Each row comes from the steps of one walk. Every step used is in the known rows, and no mark comes twice. Write the walk behind each row, first mark first.
Known rows
rugoz/topale/miboda: [-23.0   8.5 -29.9  -6.3   7.8 -15.9  21.2 -13.9  21.2  -8.2  21.5  19.2
 -38.8 -17.8  37.4  27.0 -68.3 -16.1  11.8]
rugoz/topale/miboda/ninibe: [-12.1  -8.2 -20.4 -23.1 -16.4 -10.1  -3.1 -41.8  20.9  16.2  11.0  17.6
 -33.9 -64.7 -13.7   4.2 -66.9  -4.6   9.6]
zigu/topale: [ -5.2   3.8 -10.7 -19.8  10.8  -0.1   3.6 -36.9  -0.3  30.0 -38.8  21.2
  -4.6 -13.2  25.6   1.4 -10.8  25.1   8.0]
ninibe/miboda/topale: [-41.5  18.8 -25.1   2.0  27.4  38.4  10.4 -11.8   6.4  -6.3 -12.4  11.4
 -39.7   3.5  42.6  -6.4 -55.9  13.2  -5.5]
rugoz/ninibe/miboda/topale/revanam: [-75.3  -9.5  -8.2  11.9  25.5  16.4  11.2 -12.3 -12.3 -30.3  25.3  -9.9
 -43.7  20.0  22.4  35.1 -49.4  20.6  19.4]
bitug/rugoz/ninibe/miboda/topale/zigu: [-69.0   5.5   5.0   8.8  10.6  42.8 -12.5 -26.1   9.4  -8.2   3.2  21.1
 -46.8  -3.2  42.5 -24.7 -50.7  13.8 -15.7]
bitug/rugoz/topale: [ -5.2  37.8  -3.1 -33.0  -2.4 -13.0  -4.1 -25.5   9.1 -20.0 -17.8   3.2
  20.5  -5.2   5.3  19.2 -13.2   8.7  19.2]
ninibe/rugoz/bitug: [ 47.9  42.9  29.1   7.3 -32.7  11.7 -39.4 -42.2 -24.8 -40.9  14.3   0.7
  16.8  33.3 -31.2 -19.4   9.5  22.2  24.8]
rugoz/bitug: [ 43.9  33.3  15.5  29.8 -19.1  12.9 -22.5 -22.5 -32.9 -11.2  26.7  -7.3
  19.3  15.6 -40.2   4.4  -9.4  11.4   7.7]
topale/miboda/ninibe/rugoz: [  1.2  -3.1  10.8 -43.0 -30.9   0.9 -33.4 -49.4  19.1 -24.8  -6.5  23.5
 -27.6 -22.8   4.2 -42.1 -11.5   9.8  30.2]
miboda/ninibe/rugoz: [ 10.0   3.8  19.6 -44.4 -35.4  -0.2 -36.7 -51.0  15.3 -25.6 -20.6  14.6
  -7.7 -12.6 -14.2 -44.7  12.6  20.3  25.5]
rugoz/ninibe: [-24.0  10.7  -3.2  -2.5 -21.5  17.4 -15.7 -24.4  -1.6 -17.3  -8.1   2.5
  17.1  16.5 -25.0   4.4 -40.4  -3.0  -8.4]
topale/miboda/ninibe: [ -8.4 -24.6 -11.5 -16.8 -16.4   2.0 -13.3 -31.6   9.2  23.1  15.8  17.1
 -35.2 -66.9 -13.5  -9.9 -54.0  -8.6   7.7]
miboda/topale/rugoz/bitug: [  2.8  17.0  11.9  19.9  -0.9   8.4 -18.5 -46.8 -35.7 -26.9  27.6   4.5
 -19.2  26.9 -52.1  19.7 -14.9  14.3  23.3]
bitug/rugoz/ninibe/miboda/topale/revanam: [-74.7  -9.0   0.2   2.0  26.0  22.0  -0.9 -14.6 -19.6 -33.7  22.1  -9.1
 -34.8  15.9  25.1  28.9 -44.1  20.9  26.6]
miboda/topale/rugoz: [-58.6 -22.2  -4.7 -13.2  24.7  -5.1   6.5 -34.7  -4.1 -22.0   0.8  16.9
 -53.9  15.7 -17.0  22.4  -7.4   4.6  22.9]
topale/miboda: [-18.4 -15.1 -16.7   2.4   9.1   1.8   6.0   0.6   5.6   0.8  29.7  18.1
 -40.8 -21.5  37.8   5.6 -49.4 -22.0  10.4]
bitug/rugoz/ninibe/miboda: [-13.6  25.2   0.9   9.8   3.6  50.9 -14.0   3.3 -14.9 -26.2  -9.9  25.6
  12.1  11.9  38.6 -14.3 -68.6  -0.4  -0.9]
lefos/rugoz/ninibe: [  6.5  18.9   5.3 -21.7  -3.8  25.7 -21.6 -34.4  -2.3 -44.7 -30.7  -1.6
 -10.9   7.0 -37.6  15.0 -34.5   5.4   2.8]

Which walk is each row?
[-62.5  -7.2   3.4   6.3   8.5  16.0  -1.1 -27.6  19.4   5.8  10.3   7.0
 -55.9  -7.2  22.4 -16.1 -18.8  14.0 -17.6]
miboda/topale/zigu
[-52.2  23.9 -26.1   0.5  16.6  47.2   2.7 -23.5   5.8 -15.2 -15.6  13.0
 -31.3  12.4  30.4  -3.8 -75.3  12.1  -9.0]
rugoz/ninibe/miboda/topale
[-64.7  -3.8  -6.6 -11.5  -4.5  13.2 -11.0 -48.7  -3.4 -33.5  -7.3  13.8
 -20.7  27.9 -35.4  20.7 -44.8   0.4   8.6]
miboda/topale/rugoz/ninibe
[-36.0  10.7   2.4   9.3  -2.2 -12.8  14.7 -23.0  27.2  -3.1   9.8  11.2
 -31.5  -3.4  20.1   4.3 -21.3  11.4 -13.8]
rugoz/topale/zigu
[  3.6  22.5   9.2  29.6   5.7  19.3 -13.7 -39.2 -37.1 -29.8  26.7  12.1
 -22.5  29.2 -34.2  16.8 -31.3  15.1  22.2]
ninibe/miboda/topale/rugoz/bitug
[-22.2 -12.6 -23.4 -10.7  16.9   1.2   7.7 -25.0   6.4  21.6   1.4  32.4
 -44.2 -30.1  55.9   6.7 -57.4  -4.4  15.6]
zigu/topale/miboda
[-69.7   4.3  -2.2  18.5  11.1  37.2   0.4 -24.9  16.3  -4.6   7.3  20.2
 -55.2   1.6  40.5 -19.7 -56.2  13.7 -22.9]
rugoz/ninibe/miboda/topale/zigu
[-47.0  -5.5  -2.3 -13.0  -5.0   5.1  -9.6 -53.4  -9.1 -17.3 -19.8  27.2
  -7.5  20.3 -26.8  21.1 -38.9   6.8  12.4]
zigu/topale/rugoz/ninibe
[-59.6  -6.4  -4.7   3.3  35.2  20.6   8.3 -16.8 -12.5 -44.5  13.4 -12.5
 -58.1  16.0  16.7  39.8 -47.4  24.5  24.5]
lefos/rugoz/ninibe/miboda/topale/revanam
[-28.3   9.4  -7.1  24.8  12.5  34.9   7.1  -1.2 -10.0 -30.8  -0.8  35.0
 -15.1  27.4  25.5   3.2 -73.5  -3.2   0.1]
topale/rugoz/ninibe/miboda
[-57.5 -14.9  -8.9  -0.1  35.6  10.0  12.6 -22.7  -5.7 -26.5   1.4  28.3
 -59.6  19.5   8.6  16.7 -31.8   5.4  20.2]
ninibe/miboda/topale/rugoz
[-10.6  -5.8 -12.1 -33.0 -16.6  -5.0 -16.0 -43.8  13.7  13.1   7.7  18.9
 -25.8 -70.0 -10.8  -0.6 -61.3  -3.9  16.7]
bitug/rugoz/topale/miboda/ninibe
[-37.3  27.8 -20.8  -8.3  26.1  50.7  -1.5 -27.8   5.8 -28.9 -27.6  11.4
 -45.2   8.3  24.2   1.4 -72.7  15.9  -4.1]
lefos/rugoz/ninibe/miboda/topale
[-20.4   1.9   2.0  -9.5  26.2 -27.7  20.5 -16.0  -2.7 -48.9  11.1 -20.6
 -39.9   9.4  -8.2  65.3 -11.4  24.7  36.1]
lefos/rugoz/topale/revanam
[-52.0  25.3 -18.1  -9.6  16.3  52.7 -10.5 -25.6  -1.0 -18.1 -20.2  13.2
 -22.9   7.3  33.4  -9.6 -70.2  11.5  -1.9]
bitug/rugoz/ninibe/miboda/topale
[  1.1  36.8  -5.7 -42.7 -26.7 -25.1  -3.5 -56.8  33.1 -30.9 -25.4  11.8
  -2.1  -4.2  -9.9  -1.3 -16.7  22.8  21.5]
miboda/ninibe/rugoz/topale
[-12.2 -23.0 -16.1 -26.3 -10.5   2.2 -12.1 -49.8  10.1  37.9  -2.7  27.1
 -37.7 -73.2  -0.9 -10.1 -59.0   4.2  10.6]
zigu/topale/miboda/ninibe
[-33.5  18.7  11.1  -5.3 -11.1 -13.1   2.8 -36.9  33.1 -23.3   2.1  17.4
 -32.2   8.1  25.8 -12.6  -8.0  19.7  -1.3]
ninibe/rugoz/topale/zigu
[  0.4  -2.1   8.3 -49.8 -27.0   1.2 -32.4 -62.8  19.6 -14.5 -18.7  30.2
 -28.7 -26.5  12.6 -41.2 -15.5  17.9  32.9]
zigu/topale/miboda/ninibe/rugoz
